What can hang from each mark:
B: F R
Z: D F
Y: R
R: B W Y
G: D Y
C: F
D: G Z
F: B Z
W: R

In the rows, zero is written as 128.
Known rows, with every way that one mark hangs from another:
Y{R{B{F{Z{D}}} W}}: [200 158 122 126 105 144 132 145 103  66 115 103  94 179 111 184 133 144
  94 174 174 104 133 143 178 179  77 105 145 125 120 156 130 140 108 127
 163  73  85 137 158 157 191 126 158]
W{R}: [166 120  87 157 111 160 123 134  74  85 104 105 144 149 140 137 127 176
  87 141 139 121 124 102 117 150 168 114 129 141 136 129 178 178  89  62
 182 129  87 105 121 160 130  92 164]
Z{F}: [156 137 105 162 105 161 121 113  93  85 112  95 161 171 122 128 156 178
  87 164 129 125 135  97 116 147 148 104 147 135 150 119 177 181  85  67
 168 107 101 120 121 143 127  84 145]
Z{D F{B}}: [170 157 122 151  91 155 131 107  88 107  93 114 154 172 113 169 163 165
  82 168 148 100 140  74 130 156 110 115 164 131 169 131 162 160  92  91
 147 104 104 133 159 160 136  84 129]
Z{D{G} F{B{R}}}: [154 153 129 144 101 161 138  94  91  86  91 124 170 191 116 153 148 155
  97 182 170  95 113  75 128 134 107 148 152 132 170 120 132 146 108  85
 169  85 102 107 169 165 158 110 141]
G{D{Z{F{B}}} Y{R}}: [171 166 150 143 118 169 144  80  75  87 118 106 156 200  97 157 150 179
  70 158 122 139 116  93 144 149  73  98 141 172 150 150 122 156 109  93
 161  81  82 133 158 178 175  94 150]
Z{D}: [175 142 112 153 107 156 111 131  82  90 100 106 140 160 140 137 147 173
  85 143 137 111 127  94 131 168 131 103 147 119 136 118 170 162  75  71
 166 125 100 116 142 162 138  97 140]
D{Z}: [157 142 116 143 103 168 129 133 102 101 115  80 134 155 132 129 137 161
  91 134 122 141 117 115 129 169 141 106 131 142 132 115 162 196  72  56
 161 120  63 113 110 155 152 117 151]
C{F}: [163 151 111 146  95 161 125 113 100  79 115 102 136 157 121 136 147 178
  78 154 146 132 133 111 131 147 136  99 136 139 126 112 171 173  84  42
 171 107  89 117 115 133 142 112 153]
B{F{Z{D}} R{W Y}}: [196 145 132 144 124 170 134 135 105  86  94 121  97 193 121 170 128 162
 106 146 167 112 110 144 161 148  90 110 121 137 146 142 140 143 110 120
 168  71  80 114 160 136 189 151 141]
B{F R{Y}}: [144 155 122 154 118 180 141 101  91  68 124 114 121 190 120 128 137 179
  88 150 136 123 131 126 134 120 117 120 111 152 157 106 178 172 102  73
 182  88  93 104 129 139 157 125 140]
D{G Z{F{B{R}}}}: [134 153 127 132 106 172 147  89 110  99 103  92 162 184 106 142 134 144
 100 174 154 122 104  88 124 137 107 150 134 144 162 114 121 179 105  70
 165  86  68 103 135 161 170 127 152]
B{R{W}}: [162 131 119 166 123 172 104 142  97  61 104  98 127 185 151 142 126 180
  92 136 147 132 118 121 127 149 129 113 132 127 118 125 185 149 100  84
 185 103  80 108 123 155 172 126 173]
C{F{B{R} Z{D{G}}}}: [183 154 119 101  80 165 151 104 104 103  95 127 136 164 111 174 133 156
 102 169 202  96 102  98 148 155  90 145 143 134 154 129 100 131 109  64
 169  80  67 107 157 154 175 154 150]
W{R{Y}}: [170 124  84 162 136 167 137 117  74  90  93 109 132 161 139 136 127 172
  85 139 127 123 130 102 119 134 161  94 106 157 156 129 194 188  95  75
 182 120 104 119 143 144 133 103 158]
G{D{Z} Y{R{B}}}: [168 157 147 134 131 166 139 113  83  67 132  99 122 187 114 147 141 161
  80 144 111 132 114 120 159 163  89  73 120 159 124 143 130 169  94 102
 176  97  82 137 155 188 191 109 169]
W{R{B{F{Z{D}}} Y}}: [189 143 100 126 114 155 164 128  92 110  98 125  99 162 101 186 135 131
 101 167 158  96 130 132 163 152 119  95 106 142 165 145 143 174  97 117
 159  91 102 121 177 153 167 121 140]
C{F{B{R{Y}}}}: [166 155 116 149 106 182 143  90  96  89 104 126 119 186 108 163 146 177
  85 156 156 115 143 100 139 121 109 110 116 154 162 109 172 166 113  61
 172  82  87 130 140 130 155 129 149]
R{W Y}: [174 142 103 161 132 170 113 137  97  82 100  83 114 175 145 127 136 166
  83 137 106 132 135 115 129 147 127  71 121 160 144 136 215 181  79  99
 161 102  94 137 141 123 158 117 157]
G{Y{R}}: [169 146  96 156 124 170 114 100  70  69 140 106 142 177 148 115 125 207
  77 139 119 130 134 108 141 136 124  98 127 150 131 126 180 164  90  64
 181 111  93 129 128 159 122  98 173]
C{F{B{R} Z{D}}}: [198 150 123 117  75 163 148 117  91 107  95 139 122 166 105 197 140 175
  98 155 198  98 121 110 154 170  96 132 146 121 150 130 112 134 113  64
 168  84  65 115 141 159 165 141 147]
D{G}: [136 145  98 132 111 166 118 116  94  79 120  84 155 156 144  94 133 159
  86 148 132 127 113  96 109 143 138 115 142 148 144 122 185 175  63  55
 171 114  96 111 128 149 138 120 149]
G{D{Z} Y}: [159 149 147 146 119 174 132 124  77  87 124  95 140 171 128 129 145 170
  81 122  98 151 101 122 137 168 107  78 125 170 139 135 143 167  67  81
 152 113  72 113 143 177 178 119 146]
R{B{F} W Y}: [144 168 126 149 128 165 135 129 116  74 120  81  89 185 112 147 142 126
  84 169 115 128 144 138 154 135 100  74 115 158 149 135 206 181  90 123
 148  83 109 144 150 132 183 121 143]
Z{D{G} F}: [165 148 118 144 116 143 128 108  96  85  96 102 175 174 123 122 155 155
  89 176 143 109 109  77 126 138 124 116 151 131 151 119 139 160  80  78
 168  99 117 113 164 148 143  97 139]
Z{D{G{Y{R}}} F}: [178 153 113 143 136 150 124  77  77  76 120 115 174 188 132 120 134 184
  85 174 134 116 114  84 144 118 102 112 142 145 141 134 130 148  99  84
 179  87 123 120 183 149 133  95 164]
W{R{B Y}}: [163 128  89 157 129 168 145 124  89  87  95 103 113 167 128 152 130 148
  95 155 122 112 139 106 135 136 154  80 103 152 156 132 197 196  96  95
 176 110 108 135 155 152 148  97 166]

Rows:
[163 152 105 142 140 160 112 110  87  58 128  85 139 183 159 101 109 179
  80 148 125 139 110 110 139 129 101 100 128 164 118 148 180 152  89  90
 176  92  93 130 148 144 156 125 185]
D{G{Y{R{W}}}}
[171 159 122 117  82 153 144 135 102  98 119 107 108 157 103 171 154 129
 100 166 160 103 131 132 163 180 108 108 146 125 152 133 134 160  80 104
 142  99  92 123 145 164 165 117 128]
R{B{F{Z{D}}}}
[178 160 112 124 102 156 131 135 110  64 130  84  98 178 111 164 124 143
  97 171 166 120 137 150 161 165  93 105 138 136 121 154 152 157 111 116
 167  72  77 137 121 150 185 129 170]
Y{R{B{F{Z}} W}}
[171 145 119 144 118 180 137 132 110  79 115 106 101 195 118 148 126 167
  97 141 151 129 116 154 148 144 101 113 115 153 150 141 163 154 113 110
 171  75  66 112 128 133 183 153 150]
B{F{Z} R{W Y}}
[167 146 126 174 123 180 133 107 102  90  88 111 127 210 116 163 138 169
  94 166 135 120 143  98 130 127 102 108 129 148 167 135 186 163 121 112
 164  73  93 140 157 133 169 112 155]
Z{F{B{R{W Y}}}}
[164 135 102 129  78 189 132 121  91  96 107 115 131 169 125 162 135 174
  98 133 167 108 128 114 129 172 122 139 148 127 161 132 155 154 107  72
 161 107  53 115 116 170 147 130 146]
F{B{R} Z}
[178 153 147 152 134 158 136  90  74  75 123 108 161 198 106 137 147 191
  78 153 116 145 104 111 141 147  93  91 132 161 131 142 114 159 101  83
 182  85  85 125 151 167 173  96 163]
G{D{Z{F}} Y{R}}
[190 150 154 161 142 156 129 109  81  65 109  92 147 209 114 147 138 179
  77 152 115 156  97 119 151 155  76  76 133 168 113 158 128 151 104 115
 176  76  82 132 156 158 200 105 176]
G{D{Z{F}} Y{R{W}}}
[175 142  98 132  98 192 142 110  90 106 105 118 115 182 121 157 131 175
 102 136 147 107 132 114 131 149 119 124 127 149 185 132 171 163 109  86
 161  91  59 129 134 153 150 136 139]
F{B{R{Y}} Z}
[187 161 109  93  76 157 148 107 106 117 102 106 139 148 107 160 141 139
  92 166 184 103 109  99 143 160  91 127 153 145 159 140 121 145  83  66
 146  86  78 123 158 142 164 141 139]
C{F{B Z{D{G}}}}
[206 144 106 120 133 156 123 118  89  83 115  96 133 181 154 134 108 172
  93 140 152 122  96 120 161 153  82 101 135 150 122 167 136 129  90 106
 164  90  83 132 174 153 164 139 178]
F{Z{D{G{Y{R{W}}}}}}
[165 143 117 160 123 183 126 121  96  83  89 103 109 196 137 156 129 168
  86 140 135 120 136 109 132 140 105 105 123 154 159 137 204 160 105 105
 164  87  81 137 150 140 173 129 154]
F{B{R{W Y}}}
[207 143 119 138 113 176 129 135  92 107  77 122 101 192 132 192 130 162
 100 138 158 103 123 120 158 167  89 107 130 137 161 150 164 139 113 121
 153  83  66 136 174 150 184 142 145]
F{B{R{W Y}} Z{D}}
[182 141 118 115 104 164 133 136 105  95  86 109 127 173 138 171 121 143
 105 147 183 103  96 107 140 168  87 139 148 132 151 159 135 129  99 106
 157  88  64 114 163 164 190 153 155]
F{B{R{W}} Z{D{G}}}
[169 144 149 154 111 159 132 118  92  85 103  91 160 179 102 140 160 160
  81 153 122 139 106 102 120 173 115  98 140 148 137 126 126 175  84  77
 171  98  82 111 133 166 182  96 134]
G{D{Z{F}}}
[170 146 134 162 129 173 140 112 110 106  85  97 123 209 106 176 132 153
 104 161 126 136 124 108 143 141  96 104 112 155 160 131 155 184 117 115
 158  67  69 135 155 136 192 126 158]
D{Z{F{B{R{W Y}}}}}
[190 136 112 127  80 174 131 124  83 104  96 133 128 170 128 184 142 171
  98 136 180  90 122 110 142 177 109 139 155 116 163 133 133 141 106  86
 160 109  61 114 144 177 155 124 137]
F{B{R} Z{D}}
[163 160 115 130 111 169 146 139 122  91 117  80  80 181 107 157 135 124
  93 159 131 127 134 155 158 156  95  80 115 158 157 152 184 180  93 132
 138  72  86 147 145 128 189 135 141]
R{B{F{Z}} W Y}
[161 140 137 158 109 171 136 125 107 100  92  91 136 199 109 178 134 155
  99 166 146 132 120 107 138 159 102 122 134 138 143 134 138 168 114 102
 155  81  62 119 130 154 185 127 163]
D{Z{F{B{R{W}}}}}
[155 154 123 142  95 164 136 107 101 122 107  83 146 170 103 154 154 150
  90 164 132 128 131  91 130 164 119 110 139 144 168 126 149 193  90  73
 140 104  71 128 125 154 153  97 139]
D{Z{F{B}}}
[170 131 113 168 137 181 117 134  98  68  96 103 119 194 146 139 124 181
  90 135 128 132 124 122 134 133 123  93 114 146 136 125 195 167 107  95
 182  91  85 124 142 138 167 130 164]
B{R{W Y}}
[171 143 109 108  91 173 140 114  92 101  95 118 143 170 127 160 129 151
 103 148 181  91 101  95 135 167 102 150 151 127 163 138 127 139 103  80
 160 100  67 103 154 171 163 139 141]
F{B{R} Z{D{G}}}
[155 164 115 136  97 146 131  97  93 103  95 103 167 169 112 141 151 143
  87 181 154 100 122  67 126 144 107 127 163 139 171 130 150 163  86  84
 148  95 113 124 170 157 144  95 131]
Z{D{G} F{B}}
[158 153 154 156 121 169 136 108  83  97 118  99 156 187 106 137 158 170
  80 144 107 150 102 113 138 153 102  84 130 167 148 137 130 172  77  90
 154  97  84 117 150 171 170  97 140]
G{D{Z{F}} Y}
[180 155 123 127  80 157 135 132  92 100 117 106 124 155 115 153 142 155
  93 151 163 112 120 131 143 173 114 117 149 133 147 131 137 153  82  76
 154 108  85 105 132 155 150 126 128]
B{F{Z{D}}}
[149 161 106 120  99 174 151 118 113 102 129  92 100 170  99 146 146 136
  97 160 132 113 143 142 153 155 113  87 118 158 171 133 177 189  86 102
 148  87  90 136 139 135 158 123 133]
R{B{F{Z}} Y}
[148 158 114 114 132 169 140  99  98  81 141  73 134 173 132 118 117 146
  95 158 115 132 113 109 159 135 103  96 108 159 129 129 142 191  83  84
 165  96  82 126 153 162 160 122 181]
D{G{Y{R{B}}} Z}
[207 148 110 123  85 155 131 127  96 107  97 114 132 149 117 169 152 169
  94 150 174 114 118 121 153 173 114 104 145 128 137 130 131 154  83  61
 165  99  78 121 142 139 148 124 144]
C{F{Z{D}}}
[151 167 122 139 106 156 139  80  84 112 109 109 165 181 121 141 151 156
  82 171 133 111 118  73 145 133  91 114 143 152 178 142 153 156  77  91
 131  96 116 128 185 162 138  98 135]
Z{D{G{Y}} F{B}}
[163 140 125 172 105 165 119 119 102  81  89 105 143 199 117 173 136 169
  89 163 155 122 131  99 124 148 113 128 149 135 150 140 173 149 118 102
 160  83  85 124 135 156 169 104 156]
Z{F{B{R{W}}}}
[155 153 115 131 120 163 122 107  80  92 120 102 150 162 154 114 138 162
  82 145 123 118 107  90 143 137 113 100 133 157 149 128 165 160  65  72
 150 120 105 112 174 161 135 113 145]
Z{D{G{Y}}}
[155 151  98 132 127 167 121  90  80  63 141  97 155 179 151  90 115 188
  81 144 122 131 114 103 132 123 116 112 128 164 137 130 173 161  89  59
 183 108  97 120 144 152 128 114 176]
D{G{Y{R}}}
[152 149 132 165 132 173 134 127 101  61 114 103 107 197 126 141 127 170
  89 154 140 135 124 136 143 127 107 107 111 152 136 124 188 162 105  98
 177  82  93 111 139 134 180 138 151]
B{F R{W Y}}
[153 164 155 143 106 168 146  94  82 111 116  99 153 187  95 156 159 158
  81 153 108 142 111 103 135 160  81  92 143 173 168 149 134 170  85  96
 130  94  77 126 151 180 173  97 131]
G{D{Z{F{B}}} Y}
[183 162 118 122  99 164 154 126 109 105 115 111  96 171 101 164 154 131
  94 162 142 100 138 133 167 159  96  87 126 140 171 137 153 170  89 117
 142  86 102 138 171 145 168 127 121]
R{B{F{Z{D}}} Y}
